Known rows, with every step that occurs:
V, S, K: [ 1.083  1.834 -0.961  0.298  0.462 -1.137 -0.009 -1.008  3.146  2.407
  1.157  0.143 -1.963 -0.046  1.385  1.849  0.182 -0.799 -0.044 -0.461
 -0.691  1.102  1.780 -1.123  2.335  0.988  3.122 -0.702  1.526  0.431]
V, S: [ 0.246  0.564 -1.321 -0.066  0.008  0.341 -0.265 -0.673  2.827  0.648
  1.792  0.313 -1.948 -0.071  0.802  1.997  0.245  0.521 -0.573 -0.063
 -0.233  0.986  0.849  0.057  1.704  0.799  1.039 -0.965  0.469 -0.694]
S, K, U: [ 0.677  1.637  0.612  0.002  0.938 -2.238  0.121  0.514 -0.014  1.767
 -0.522 -2.245  0.586 -0.318  2.771  0.043 -1.498 -0.618 -1.118 -1.912
  0.908  0.236  1.462  0.584 -1.597  2.373  1.378  0.288  0.959  1.837]
Y, V, K: [ 1.167 -0.482 -0.637 -0.061 -0.023 -0.227  0.335 -1.144 -0.825  1.139
  0.027 -1.062  1.631 -0.950  0.521  0.101  1.535 -1.718  1.335 -0.951
  0.216 -0.485  2.391  1.526  0.066  0.260  2.674 -3.210  1.448  0.782]
U, K, L, V: [-0.042  0.931 -1.845 -0.645  0.323  0.251 -0.419 -2.134  4.382 -0.100
  1.103  1.220  1.764 -0.381  0.567 -1.244 -0.531 -0.193  0.049 -1.740
  2.844 -0.403  0.380  1.807 -2.162 -0.437  1.940 -0.672  0.296  1.281]
U, K, L, S: [-0.841 -0.018 -1.548 -0.941 -0.787 -1.076  1.508 -2.366  3.848 -0.434
  1.968  0.626  0.152 -0.564  0.655  0.348 -0.754  0.427 -0.869 -2.608
  3.612 -0.736  0.596  1.484 -0.745 -1.297  2.101 -0.477  1.289  1.732]
S, L, V, K, U: [-0.041  1.476 -0.987 -0.571 -0.040 -0.810 -0.806 -2.146  3.713  1.250
  1.136 -1.513  1.220 -1.724  2.346 -0.277 -5.458 -1.463 -0.414 -2.655
  0.399  1.222  2.316  0.223 -1.780  1.414  3.520 -2.248  2.736  1.433]
V, K, L, S, U: [-1.167  0.621 -0.684 -0.414 -0.890 -1.751  1.977 -2.851  3.333  1.809
  1.648 -0.566 -0.846 -1.712  2.254  1.223 -2.393 -0.818  0.214 -2.420
  0.714 -0.468  2.214 -0.103  2.154  0.506  5.054 -2.236  3.349  2.077]
Y, V, K, L, S: [-0.993  0.046 -1.519 -0.847 -1.154 -0.568  0.702 -3.513  0.994  0.437
  1.800 -0.718 -0.861 -1.133  0.520 -0.494  0.160 -0.675  0.648 -1.847
  2.398 -0.271  3.161  1.371  0.328  0.205  4.936 -3.437  2.628  1.234]
Y, S, U, K: [ 2.428 -0.382 -0.683 -1.875  0.174 -2.214  1.437  0.055  3.058  1.724
 -0.873 -2.048  6.514 -1.848 -0.038  1.801  1.304 -1.424  1.068 -2.828
  0.950 -1.421 -0.090  0.537 -0.475 -2.647  1.709 -1.937  0.100  3.460]
L, V, K: [-0.189  0.058 -1.621  0.375 -0.658  0.697 -0.158 -1.981  1.801  1.762
  1.509  1.037  0.147 -0.844 -0.639 -0.950 -1.972 -0.754  0.797  0.752
 -0.465  0.202  1.241  0.284 -1.112  1.109  3.219 -2.787  1.076  0.800]
S, L: [ 0.104  1.073 -0.076 -0.770  0.419 -0.509 -0.324 -1.533  2.409 -0.385
 -0.673 -0.548  0.000 -0.537  1.172  0.260 -1.959 -1.151  0.324 -1.900
 -0.381  0.528  0.321 -2.088  0.466 -1.639  1.623  0.797  2.066  0.041]
S, U: [ 0.133 -0.374  0.479 -0.669  0.457 -0.961  0.004  0.381 -0.090  1.251
 -0.989 -0.773  1.549 -0.623  0.909  0.773 -1.122 -0.532  0.359 -1.217
 -1.633 -0.325  0.109 -1.296  1.551 -0.163  0.625 -0.706  0.339  1.598]
U, K, V, S, L: [ 0.830  1.610 -1.144  0.059  1.919 -0.516 -0.303 -2.079  6.682  0.708
  2.776 -1.098  1.471 -0.774  2.784  1.929 -1.501 -1.442  0.198 -5.644
  2.253  1.358  0.918  0.720  0.457 -1.628  1.391 -0.603  2.010  0.757]
V, S, U: [ 0.872  0.668 -0.499 -0.696  0.443 -0.400 -0.201 -0.307  2.225  2.384
  0.554 -0.693 -0.542 -0.519  1.809  2.595 -0.605  0.175 -0.154 -1.494
 -1.752  0.485  0.845 -1.350  3.322  0.377  1.561 -1.586  0.765  0.892]
Y, K: [ 1.805 -0.691  0.349  0.317  0.977 -1.434  1.215  0.113  0.065  0.344
 -0.129 -0.191  1.713  0.828  0.338 -0.277  1.647 -0.478 -0.341 -1.063
  0.083 -1.111  0.283 -0.218 -0.056  0.335  1.707 -1.284 -1.665  0.916]
V, S, U, K, L: [ 1.321  1.454 -0.305 -0.722  1.115 -1.743  0.704 -1.057  6.897  1.074
  0.939 -0.994  1.174 -1.108  4.094  3.211  0.543 -0.825 -0.492 -3.926
  1.228 -0.799  1.454  1.224  3.308 -0.124  2.135 -0.938  1.581  1.395]
L, S, K, V: [-1.950  0.277 -1.445  0.213  0.096 -0.888  0.364 -1.851 -0.134  2.465
  2.498  0.210 -0.625 -0.294 -0.537 -0.540 -2.167 -0.085  0.709 -2.782
  1.800  1.614  0.485 -0.786 -1.028  0.234  3.827 -0.856  0.936  2.610]

Rows:
[ 0.170  0.595 -1.340 -1.427  0.436 -0.747 -0.317 -1.640  4.383  1.240
 -0.283  0.354  3.694 -0.964  1.438 -0.602 -1.538 -0.361  0.751 -2.944
  1.192 -0.909  0.175  0.695 -0.299 -0.481  2.478 -1.271  0.812  2.706] : S, U, K, L, V
[ 0.935  2.085 -0.290  0.154  1.024 -1.866 -0.257  0.103  3.184  2.121
  1.376 -2.116 -1.397 -0.456  3.217  2.098 -1.209 -0.224 -1.272 -2.131
  0.850  1.444  2.134  0.600  0.978  3.179  2.205 -0.717  1.161  0.962] : V, S, K, U
[ 1.102  1.050 -0.438  0.235  2.480 -1.195  0.549 -1.898  4.574  0.752
  2.668 -1.364  0.981  0.663  2.674  1.256 -0.332 -1.681  0.131 -5.014
  1.204  1.378  1.508 -1.191  1.433 -0.442  3.752 -1.244  0.467  0.792] : Y, K, V, S, L
[-0.024 -0.176 -0.498  0.777  1.615 -0.434  0.597  0.028  1.932  0.181
  1.508 -0.671  3.181 -0.487  1.023 -0.053 -0.095 -0.715  0.304 -3.649
  2.531 -0.136 -0.576  2.936 -1.887 -0.784 -0.902 -0.412 -0.830  1.436] : U, K, V
[ 1.530 -0.392  1.194  0.100  1.381 -2.198  1.129  1.197  0.045 -0.093
 -0.004 -2.338  2.358  0.579  2.391 -0.035  0.425 -0.003 -2.032 -2.663
  1.073 -0.780  0.782  1.626 -1.505  2.260  0.832 -1.035 -1.782  1.200] : Y, K, U
[ 0.076  1.756  0.240  1.347  0.283 -1.091  1.486 -1.873  3.572 -0.203
  1.548 -0.741 -0.565 -0.732  3.149  0.598 -0.001 -1.651  0.405 -1.271
  1.420 -0.653  2.160  2.099  1.019  1.093  2.694 -0.315  2.321 -0.281] : V, K, L
[ 1.188 -0.027 -2.587 -1.540  0.021 -0.003 -0.420 -1.040  5.186  3.114
  0.970  1.109  2.387 -1.218  0.171  1.623 -1.536  0.278  0.186 -2.038
 -1.091  0.020  0.298 -0.510  1.310 -0.341  2.510 -3.470  0.412  2.399] : L, V, S, U, K
[ 0.678 -1.466 -1.378 -1.628 -0.800 -1.522  1.454 -0.995  2.117  2.493
  0.218 -0.086  2.080 -1.098 -0.643  1.331 -2.095  0.457 -0.286 -2.657
  0.230 -1.394 -0.131 -0.520  0.531 -1.827  1.781 -2.642  0.753  3.412] : L, S, U, K
[-0.697  0.335 -2.967 -0.883 -0.522  1.367 -1.571 -1.663  2.848  1.239
  2.545  1.400 -1.468 -0.081 -1.249  0.299 -1.025  1.333 -0.158  0.744
 -0.515  1.718  0.845 -0.743  0.429  0.791  2.318 -2.393 -0.001 -0.062] : L, V, S
[-0.078  0.792 -2.244 -2.616 -0.626  0.414 -1.211 -3.242  2.803  0.369
  0.550 -0.436  3.483 -0.888 -2.077 -0.931 -1.123 -0.914  1.847 -1.126
  0.690  1.776  0.717 -2.681 -2.395 -2.845  3.638 -1.309  1.503  1.796] : Y, S, L, V
[ 2.019  0.460 -0.934 -0.632  0.476 -1.447  0.652  0.017  4.750  2.550
  0.390 -0.354  1.690 -1.139  1.841  3.284 -0.190 -0.517 -0.350 -2.513
 -0.377 -0.768  0.429  0.115  2.709 -0.883  1.173 -2.254  0.379  1.659] : V, S, U, K
[-1.115 -1.258 -1.208 -0.759  0.351 -1.133  0.989 -0.881  1.323  2.424
  1.735 -0.433  3.219 -1.555  0.101  0.617 -2.754  0.326  0.378 -5.339
  1.616 -0.096 -0.646  0.514 -0.598 -1.498  1.219 -2.257 -0.098  3.828] : L, S, U, K, V
[ 0.053  1.923 -2.041 -0.817  0.448 -0.531 -1.458 -1.327  2.883  2.973
  1.848 -0.655 -1.033 -0.481  1.712  0.665 -2.539  0.762 -1.100 -1.441
  0.499  2.220  2.044 -0.268 -0.982  3.591  3.320 -2.020  1.127  1.756] : L, V, S, K, U
[-1.176  0.741 -0.819  0.495  1.229  0.880 -0.936 -0.451  2.361  0.312
  3.445 -0.734 -1.015  0.335  1.106  1.404  0.034  0.355  0.227 -2.331
  1.187  2.286  0.857  1.268  0.684  0.905  0.485 -0.979 -0.233 -0.344] : K, V, S
[ 0.389  0.293 -1.259  0.727  1.514 -0.381 -0.093 -0.528  5.202  0.826
  3.116 -0.661  1.298 -0.296  1.713  1.795  0.215 -0.802 -0.182 -3.702
  2.433  0.850  0.164  2.652 -0.142 -0.207  0.303 -1.322 -0.590  0.694] : U, K, V, S
[ 0.239  1.529 -2.738 -0.524  0.112  0.207 -1.072 -2.155  2.910  3.177
  1.714  1.414 -1.530 -0.024 -0.510  0.424 -0.945 -0.174  0.602  0.271
 -0.776  1.971  1.537 -2.122  0.208  1.446  4.671 -2.062  1.292  1.292] : L, V, S, K
[-0.647  1.488  0.174  1.014  1.892 -0.960 -0.177 -0.567  0.169  1.584
  1.135 -1.158  0.698  0.265  1.527 -0.431 -0.691 -1.634  1.448 -2.810
  1.074  1.319  0.685  0.070 -0.657  0.556  2.068  0.629  0.629  1.757] : S, K, V
[ 1.179  1.003 -1.248 -0.933  0.568 -0.623 -0.722 -1.893  1.031  2.292
  0.198 -1.006 -0.476 -0.008  0.546  1.099  2.105 -1.135  0.983 -1.312
 -0.277  1.091  2.510 -0.857  1.844  0.785  3.962 -2.501  1.335  1.152] : Y, V, S, K
[-1.097  2.565 -1.274 -0.685  0.545 -0.283 -0.840 -2.771  2.858  1.286
  0.505  0.687 -0.196  0.186  1.148 -1.739 -1.129 -0.793  1.163 -1.090
  1.173  0.730  1.536 -0.884 -0.901  1.074  4.678  0.323  1.549  1.417] : S, K, L, V
[-1.345  1.877 -1.733 -1.493  0.184  0.422 -1.361 -2.409  4.798  1.596
  1.700  0.326 -0.361 -0.707  1.920  1.081 -1.582  0.669 -0.066 -1.894
 -0.122  1.293  1.748 -1.159  2.059  1.010  3.575 -1.671  1.241  1.077] : K, L, V, S, U
[ 0.457  2.407 -0.394 -1.103  0.662 -2.288  1.093 -2.203  2.519  0.137
  0.390 -1.695  1.764 -0.460  1.616  0.240  2.367 -2.116  1.921 -1.502
  2.288  0.280  2.253  0.373 -0.548 -0.457  4.223  0.605  1.628  2.052] : Y, S, K, L
[ 0.776  1.002  0.131 -0.052  0.833 -1.339  0.958 -1.142  4.890 -0.874
  0.581 -0.184  1.623 -0.365  2.557  0.290  0.797 -0.927 -0.332 -2.357
  2.941 -1.229  0.449  2.652 -0.397 -0.867  0.715  0.775  0.651  0.785] : U, K, L
[-1.631  1.005 -1.468 -0.617  0.087  0.959 -1.291 -2.284  2.026 -0.543
  1.204  0.798 -0.136 -0.137  0.303 -1.778 -0.930  0.690  0.620 -0.446
  1.906  0.834  0.724  0.290 -1.294  0.414  1.779 -0.006  0.560  0.371] : K, L, V
[ 0.765  1.711 -0.971 -0.911  0.175 -0.160 -0.333 -2.006  5.131  0.392
  1.265 -0.098 -1.964 -0.329  1.724  2.070 -1.394 -0.968 -0.057 -2.141
 -0.335  1.510  1.220 -2.143  2.210 -0.690  2.531 -0.104  2.504 -0.500] : V, S, L
